Known rows, with every way that one mark hangs from another
{j_231 {j_563 {j_747 {j_833 j_303}}} j_834}: [ 47.2  -5.3  33.1 -14.2 -35.7  15.5  18.7 -15.4  39.9  17.7  18.1   3.8
  44.5 -25.7   8.9  17.7  -9.8   3.6  12.1  -1.7   4.4  -9.5   0.2 -23.5]
{j_303 j_563 j_768}: [ 12.3  16.8  16.1 -18.7 -42.9  20.9   2.3  -7.4  13.5 -14.3  27.9 -11.4
  31.6 -25.1  36.6  22.9 -20.2   1.8  11.0  -3.4  15.9  -1.0 -17.1 -22.3]
{j_833 {j_231 j_834}}: [ 32.4  18.7   5.9 -25.3 -31.3 -13.1  20.0  -1.3  24.3  14.1  30.9 -12.1
  11.0 -10.3  24.1  28.5  -2.3  16.1  24.5 -12.2  15.9 -13.8   5.7 -12.3]
{j_833 {j_303 j_563}}: [ 25.8   7.7  22.8 -10.6 -33.3  16.6  -2.5  -4.4  24.7  -8.7  23.9  -3.4
  50.2 -38.6  19.7  22.2 -22.7 -21.4  -8.1 -29.1  -1.1  -7.2 -16.7 -10.4]
{j_747 {j_833 j_231 {j_303 j_563}}}: [ 34.4  13.6  11.0 -13.7 -50.9   9.4  -7.3 -20.4  53.5  30.5  51.2 -20.3
  54.2 -33.4  21.5  30.7  -5.3 -24.5  -3.5 -30.7  -8.8   6.6 -33.7  -8.2]
{j_563 {j_303 {j_833 {j_231 j_834}}} j_747}: [ 38.1  14.5  -5.6 -19.2 -44.5  -9.3  18.7   7.6  53.9  25.6  17.7  -2.0
  24.3  -1.1  -2.5  13.2  -1.5 -11.3  19.5   0.2  20.2  -6.6   0.5   4.3]
{j_303 j_768 j_833}: [ 14.3  26.3   4.9 -33.9 -38.5  -3.9   1.3   0.8  16.4  -7.0  20.5 -10.0
  25.6 -21.2  18.9  14.0 -19.6  15.4  12.6  -0.7  14.8   6.6 -25.9 -11.2]
{j_768 j_303 j_747}: [ 25.7   4.7  41.0 -46.6 -14.0  -6.9  15.6   8.3  -6.9  16.0   6.7 -13.2
  35.8 -32.4   0.7  -5.8 -11.2  17.1   2.8  14.2   6.4 -18.4   0.9 -17.4]
{j_563 {j_747 {j_833 j_231 j_303}}}: [ 36.1  -2.5  17.5 -14.7 -47.1   6.1  -3.8 -31.8  44.1  36.5  36.9 -22.4
  54.7 -13.4   9.7  23.4  -7.7  -8.6   8.1 -14.5  -7.2   9.4 -18.8  -5.6]
{j_768 j_231 {j_303 j_563} {j_747 j_833}}: [ 31.6  10.7  39.3 -38.1 -36.5 -11.1  12.4   2.2  25.1  30.6  33.7 -26.8
  45.5 -38.8  10.9  -6.0  -0.3  -0.3  -5.2  12.6  -1.2  -3.9 -11.3 -12.2]
{j_303 {j_768 j_231} {j_833 j_747}}: [  8.3  39.0   6.2 -22.2 -47.5  -7.0  -1.9 -13.8  23.4   7.5  28.7 -13.6
  26.0 -17.0  13.1   9.2  -9.9  10.9  23.6  -5.7   8.6  23.5  -8.5  -3.1]
{j_747 j_833}: [ 22.3   2.5  21.7 -24.2 -25.3  -5.1   7.7  -6.3  27.7  13.8  30.1 -24.0
  44.1 -19.4  11.0  19.4 -17.0  16.4   9.1   0.5   4.2  -6.5 -19.1 -26.2]
{j_834 {j_231 j_563}}: [ 18.8   3.7  20.8 -32.5 -40.1  21.9  14.2   6.4  -6.8   8.9  18.4  -6.1
  15.9 -18.3   8.1  16.4 -21.2  18.8  10.7 -12.7  14.6 -26.8  17.8 -35.2]
{j_563 {j_303 {j_833 {j_231 j_834}}}}: [ 42.2  32.2  -9.4 -25.1 -40.6 -20.9  20.0  12.5  45.7  19.0  21.3  -2.7
  18.6 -12.2   1.1  16.4  -1.7 -11.5  11.5  -9.5  20.9 -13.2  -6.8   2.6]
{j_303 j_563 j_834}: [ 22.1   1.6  11.4   2.7 -41.5  23.1   1.5  11.8  28.8 -11.2  36.5 -13.2
  45.7 -35.6  40.0  30.7 -21.1  -5.6  -1.6  -2.9  13.7  -4.3  -5.5 -30.4]
{j_563 {j_303 {j_833 j_231}} j_747}: [ 30.5   8.7  -5.3 -16.3 -47.0  -0.2   4.7   3.0  48.0  28.9  22.8 -13.4
  34.9  -4.9 -10.1  11.6 -10.4 -16.0  12.3  -2.0  13.2  -5.3 -12.3   5.4]
{j_563 j_303 j_747}: [ 24.8  -9.2  21.2  -8.1 -25.6  15.3  12.7  -1.1  17.8   5.4  -0.8  -9.2
  44.2  -6.2  -7.5   5.9 -25.2  -9.2  12.0  12.5  18.6 -18.6   3.4 -15.5]
{j_303 j_768 j_834}: [ 23.2  15.2  14.5 -10.5 -42.4  17.6   4.4  -7.3  -2.4 -15.2  23.0 -12.3
  33.5 -23.9  44.3  25.6 -23.6  12.3   9.3  12.4  24.7   3.8  -7.4 -31.7]
{j_563 {j_303 j_768 j_833}}: [ 24.8  29.7   3.5 -28.7 -38.8   0.1   6.1   1.3  16.6  -4.3   6.5  -2.3
  33.5 -18.0   1.7   7.0 -21.4  -9.6   3.8   5.4  23.8  -2.7 -25.5  -7.6]
{j_563 j_303}: [ 27.5   7.6  17.3 -14.1 -20.0   4.2  13.5   3.0  11.1  -0.3   3.0  -7.8
  36.8 -15.9  -3.1  11.1 -23.4  -8.9   4.0   0.6  19.9 -23.5  -5.8 -15.5]
{j_747 {j_833 j_303}}: [ 32.9   6.3  28.6 -20.7 -26.8  -2.8   0.0 -17.0  26.8  11.6  22.8 -12.6
  59.1 -31.2   7.0  19.8 -18.7  -4.1  -6.0 -15.8  -3.0  -0.4 -28.8 -17.4]
{j_231 {j_563 j_747}}: [ 23.3 -13.7  23.7  -9.1 -31.5  27.0  11.0   0.2  16.3   8.0  19.7  -9.8
  26.0 -12.9   7.0  12.3 -21.5  20.0  22.3   6.2  11.5 -24.0  12.6 -24.2]
{j_768 j_231 j_747}: [ 24.8  11.0  30.4 -22.3 -25.1 -14.9  14.0  -2.9  -2.3   1.9  22.3 -28.1
  29.0 -19.7  13.2  -1.7 -21.6  17.6   8.5   8.9  20.2 -17.4  12.6  -7.2]
{j_833 {j_303 j_563 {j_834 j_231}} j_747}: [ 14.6  12.2  17.3  -7.1 -61.5  41.9  -6.7 -11.6  25.2   7.3  29.7   2.8
  63.3 -41.0  25.6  32.8 -18.5 -25.7  -7.8 -31.8  -0.8  17.7   9.8 -34.6]

Rows
[ 26.6  -7.3  24.3  -2.9 -39.3  13.9  12.3  -3.3  11.9   7.8  23.0 -16.2
  15.6  -9.2   8.3   5.2 -18.5  16.1  23.0   6.0  14.0 -20.8  20.1 -11.8] -> {j_768 {j_231 {j_563 j_747}}}
[ 28.1  41.6  22.9 -13.9 -42.3  -1.6  12.9 -33.0  10.6  -2.4  14.1   3.4
  28.9 -22.7  23.3  15.7  -7.5  -0.9  21.5 -16.2  12.4  17.1   9.2  -4.9] -> {j_833 {j_303 {j_768 {j_231 j_834}}} j_747}
[ 36.2  35.4   8.1 -18.3 -57.7  13.2   6.1 -22.0  30.2   0.1  33.7   2.2
  26.7 -26.5  44.6  31.6  -3.2 -16.7  10.0 -26.4  12.7   5.2 -16.0  -4.9] -> {j_833 {j_231 j_834} {j_303 j_563 j_768}}
[ 31.0 -10.5  32.7 -16.0 -32.2   9.2  -0.6 -24.7  35.4  16.4  20.7 -12.8
  65.1 -20.3   3.2  16.9 -19.8  -4.0   3.3  -5.0  -5.3   5.0 -18.8 -14.9] -> {j_563 {j_747 {j_833 j_303}}}
[ 44.5  16.7   9.7 -21.8 -41.0  -3.5  21.4  -5.9  41.8  37.8  43.4 -13.8
  14.6 -16.4  19.9  27.0   4.8  20.3  24.7  -6.4  11.8 -17.6  -0.2 -25.7] -> {j_747 {j_833 {j_231 j_563 j_834}}}
[ 24.8  18.4  28.2 -31.2 -58.6  38.0  12.1  -3.5 -25.0   1.5  21.7  -6.5
  27.2 -28.0  36.4  11.0 -25.3  20.1   3.4  20.8  36.9 -13.4  22.1 -48.6] -> {j_303 {j_768 j_747} {j_834 {j_231 j_563}}}
[ 29.5   8.0  14.7 -15.9 -47.1  19.3  13.4   8.9  -1.8   1.6   6.4  -4.0
  41.8 -19.4  12.8  20.8 -26.5 -15.0  -7.3   2.7  27.1 -14.7  12.4 -36.4] -> {j_563 {j_303 {j_834 j_231}}}
[ 22.5  21.9  11.6  -9.9 -35.3   9.1  -5.6 -29.9  29.0  31.5  32.3  -9.3
  43.1 -24.2   4.4  26.1  -7.2  -9.6  14.1 -37.6  -8.0   6.6  -2.7  -4.2] -> {j_833 j_231 j_303 j_747}
[ 17.9  27.5   3.2 -36.0 -64.2  13.0   1.2   5.2   2.7  -7.2  23.3  -5.9
  29.4 -24.5  34.2  24.2 -21.7  11.2  -0.4  -0.5  23.4  16.1  -8.5 -32.7] -> {j_303 j_768 j_833 {j_834 j_231}}
[ 46.6   3.5  22.8  -0.5 -38.5  10.2  32.9   5.4  19.9   6.8   3.2   1.5
  12.5  -5.4   0.1   0.8  -9.9  -2.5  24.0  14.9  28.9 -30.3  31.6  -7.8] -> {j_768 {j_231 {j_563 j_303 j_747} j_834}}
[ 28.3  12.0   9.4 -16.9 -49.2  27.6   6.7   1.3  25.1   6.8   5.8   5.0
  27.6 -13.5  -3.5   0.0 -19.2  -5.9  14.8  15.5  24.7 -11.1  -8.5 -10.7] -> {j_231 {j_563 {j_303 j_768 j_833} j_747}}
[ 35.1  20.8   0.5  13.2 -49.2  33.6   7.9  -6.4  33.4  37.2  34.7  -3.7
  34.0 -22.8   6.7  23.6  -3.1 -18.5  16.0  -4.2  18.3 -15.9  18.3 -26.2] -> {j_833 {j_231 {j_563 {j_303 j_834}}} j_747}
[ 41.7  -2.4   6.1   3.6 -54.6  16.2   6.5 -11.1  48.5  38.9  35.5 -24.7
  55.5  -7.2  11.7  25.0  -9.5 -18.8   7.5  17.1  15.4   1.8  -8.2 -23.3] -> {j_563 {j_303 j_834} {j_747 {j_833 j_231}}}
[ 32.7  -9.5  22.8 -13.6 -28.7  16.1  24.4   4.3  21.4   2.2  14.7   1.2
  17.1 -11.3  14.8  15.7 -11.8  23.9  29.7   7.2  19.0 -23.9  24.1 -23.8] -> {j_231 {j_563 j_747} j_834}
[ 40.4  12.1  26.6 -17.0 -37.9  -8.0  14.0  11.8  -2.8   8.1  17.6 -13.9
  24.9 -32.0  25.0  10.9  -5.3   6.3  -1.8   7.2   7.7  -4.3   4.4 -15.4] -> {j_768 j_231 {j_303 j_834}}
[ 20.9  23.9  28.0 -24.7 -51.8   3.4   6.9 -17.8  22.4   8.1  41.9 -32.5
  43.6 -26.5  31.9   3.9 -14.9   3.9   5.2  18.5  19.2   8.9 -15.5 -16.5] -> {j_303 j_563 {j_768 j_231 {j_747 j_833}}}
[ 26.8  27.8  -0.5 -24.5 -50.1  -4.1  -1.4   7.0  41.6  49.1  40.1  -9.5
  36.9 -34.4  10.2  20.0  12.2  -0.1  10.6 -12.4  -8.3  18.4  -6.6 -10.7] -> {j_768 {j_303 {j_833 j_231 j_747} j_834}}
[ 16.9  25.2  -6.2 -17.8 -46.5   8.2  -1.5  -2.5  47.4  43.9  47.7  -8.0
  20.1 -23.9  -1.7  19.1   2.3  10.4  25.8 -24.1  -2.4  -3.0  -0.9  -9.0] -> {j_303 {j_833 {j_231 j_563} j_747}}
[ 29.6  27.8  11.6 -15.3 -35.9  -1.2   8.8 -26.2  37.0  27.3  28.3  -0.3
  34.6 -22.1  13.0  29.9   2.4  -5.6  20.6 -33.6  -1.7   4.8   6.6  -6.6] -> {j_833 {j_231 j_834} j_303 j_747}
[ 31.2  30.4  22.2 -29.3 -43.2   6.0   0.5 -32.5  -1.6  11.8  26.3 -14.7
  38.0 -25.5  24.1  12.3 -17.5  -2.3   5.0  -7.9  18.2  -2.8 -13.6  -3.1] -> {j_833 j_231 {j_303 {j_768 j_747}}}
[ 32.8  29.2  -0.5 -11.3 -50.1   9.0   4.4   7.4  19.6  -9.4  13.0  -0.3
  40.5 -26.9  19.6  15.5 -22.5 -14.3  -5.1  13.1  30.1   5.8 -22.0 -15.7] -> {j_563 {j_303 j_768 j_833 j_834}}
[ 24.8  22.4  20.5 -33.3 -51.6  34.4  15.4  -5.4 -17.0   4.1   1.0   5.6
  16.5 -11.7   4.1   7.9 -22.3  -3.7   8.0   2.7  32.3 -24.3   9.6 -33.8] -> {j_834 {j_231 {j_563 {j_303 j_768}}}}
[ 10.9  36.4   3.9 -21.0 -39.0   9.3   1.3 -10.5  29.1  10.5  11.6   0.3
  41.3 -18.6  -8.3   6.4 -15.4 -11.1  16.7   0.6  16.0  10.8 -15.1 -10.0] -> {j_563 {j_303 j_768 {j_833 j_747}}}
[ 29.5 -12.0  25.0 -12.9 -29.2  11.7  11.4 -10.7  38.4  22.3  11.1 -16.5
  58.2  -6.4  -8.9   8.5 -20.1  -8.3  10.1  19.4  11.3  -9.9 -11.6 -20.4] -> {j_563 j_303 {j_747 j_833}}
[ 13.3 -13.3  16.8 -10.4 -64.3  42.1   3.1   6.6  22.1  -0.4  30.0 -11.5
  48.6 -19.2  34.3  28.6 -24.2  -2.2   1.8  -0.3  12.6   4.0  15.1 -37.7] -> {j_303 {j_563 j_747} {j_834 j_231}}
[ 18.2  32.8  -6.7 -26.6 -40.7 -17.1  10.8  -1.7  57.3  32.9  40.3  -7.4
  20.6 -14.9   7.8  26.0   7.5  14.0  31.4 -23.2   2.9  10.5   2.8  -5.5] -> {j_303 {j_833 {j_231 j_834} j_747}}
[ 25.5  22.1  34.9 -30.0 -29.8   9.0   2.9 -24.9 -11.3 -10.0   8.2  -7.2
  46.2 -31.8  19.7   4.2 -27.5   1.9  -2.0   0.6  19.6  -2.8 -14.7 -11.9] -> {j_833 {j_303 {j_768 j_747}}}
[ 45.4  18.7  41.5 -47.8 -24.7 -33.1  32.7   1.1  15.4  28.9  17.2 -19.0
  32.3 -28.2   8.4  -6.7   5.9  20.0   7.2  23.0   8.1  -6.9   4.3 -14.9] -> {j_768 {j_231 j_834} j_303 {j_747 j_833}}
[ 12.8  11.8  20.6  -3.3 -35.2  24.8  -7.5 -16.6  38.5   7.0  27.6  -1.0
  59.7 -39.5   9.5  23.7 -15.4 -20.7   3.4 -33.2 -10.0   7.0  -7.7 -14.6] -> {j_833 {j_303 j_563} j_747}
[ 19.8   0.5  18.6 -17.0 -66.8  51.4   7.7  -8.3  -8.5   0.7  18.1  -2.7
  24.6 -12.8  34.7  19.7 -24.5  18.1  15.8  16.1  27.2  -3.0  21.4 -46.6] -> {j_303 j_768 {j_834 {j_231 {j_563 j_747}}}}
[ 47.7  13.1  14.1  13.0 -45.0  14.9  18.9  10.8   7.7   0.8  16.4  -7.1
  24.1 -26.3  14.0  11.0 -19.0 -14.8   0.3   9.8  31.7 -27.7  15.8 -19.0] -> {j_768 {j_231 {j_563 {j_303 j_834}}}}
[ 15.9  26.6  17.6 -41.7 -34.4  -5.8   4.0  -1.2   6.5  -4.1  21.2 -14.9
  33.8 -25.9  16.4  -0.3 -22.3  19.1   7.1  14.3  21.6   1.1 -19.1 -12.3] -> {j_303 {j_768 j_747} j_833}
[ 26.9  -7.7  17.6 -11.1 -52.2  31.4  12.2   2.5   6.0   6.2   2.4  -6.9
  48.2  -6.6   8.0  17.8 -27.6 -12.7  -0.4  12.3  25.8  -9.0  19.4 -34.9] -> {j_563 {j_303 {j_834 j_231}} j_747}
[ 25.3  23.2  23.4  -5.4 -57.7  16.9   5.6  -5.4   5.3 -15.6  37.9 -23.5
  37.0 -32.8  52.7  12.6 -21.3  -1.6   1.5  21.2  31.2   6.1   2.1 -19.3] -> {j_303 j_563 {j_768 j_231 j_747} j_834}
[ 41.8   6.4  15.1   6.9 -34.8  27.3  16.0  12.9  10.9   1.3  11.9   0.0
  32.4 -30.8  10.7  16.5 -21.9 -13.7  -0.9   9.5  29.6 -30.0   7.4 -31.2] -> {j_231 {j_563 {j_303 j_834}}}
[ 38.1  15.4  37.6 -23.2 -31.6 -16.8   7.4 -21.5  15.1  16.7  24.9 -24.6
  56.4 -33.0   5.5   1.2 -18.9  -4.6  -8.8  -0.8   6.8  -2.5 -11.8  -6.4] -> {j_768 j_231 {j_747 {j_833 j_303}}}
[ 16.3 -13.6  25.2 -28.3 -44.7  31.8  12.8  -1.0   1.6  13.3  14.6  -5.2
  22.7  -7.2   5.9  11.8 -22.6  19.6  19.4  -2.1  12.5 -20.3  24.2 -34.5] -> {j_834 {j_231 {j_563 j_747}}}
[ 48.1  22.5  14.7 -25.1 -37.7 -13.4  12.1 -19.8  41.4  27.7  35.5 -11.7
  40.0 -21.9  18.7  31.3   0.3  -4.1   7.4 -23.5  -0.2   2.0 -18.2  -9.8] -> {j_747 {j_833 {j_231 j_834} j_303}}
[ 17.3 -14.3  19.4 -14.4 -67.8  37.0   1.1  -2.4  40.0  16.9  40.7 -20.3
  61.1 -19.9  31.6  28.5 -18.7  -4.4   0.9   6.7   5.7  15.1   0.3 -46.7] -> {j_303 {j_563 {j_747 j_833}} {j_834 j_231}}
[ 44.8  -3.4  25.4 -11.4 -33.5  17.1  27.8  -1.6  43.0  22.1  10.0   1.5
  36.4 -10.6  -5.8   8.7  -9.8   0.4  20.2  20.9  19.3 -24.8   8.7 -27.8] -> {j_231 {j_563 j_303 {j_747 j_833}} j_834}
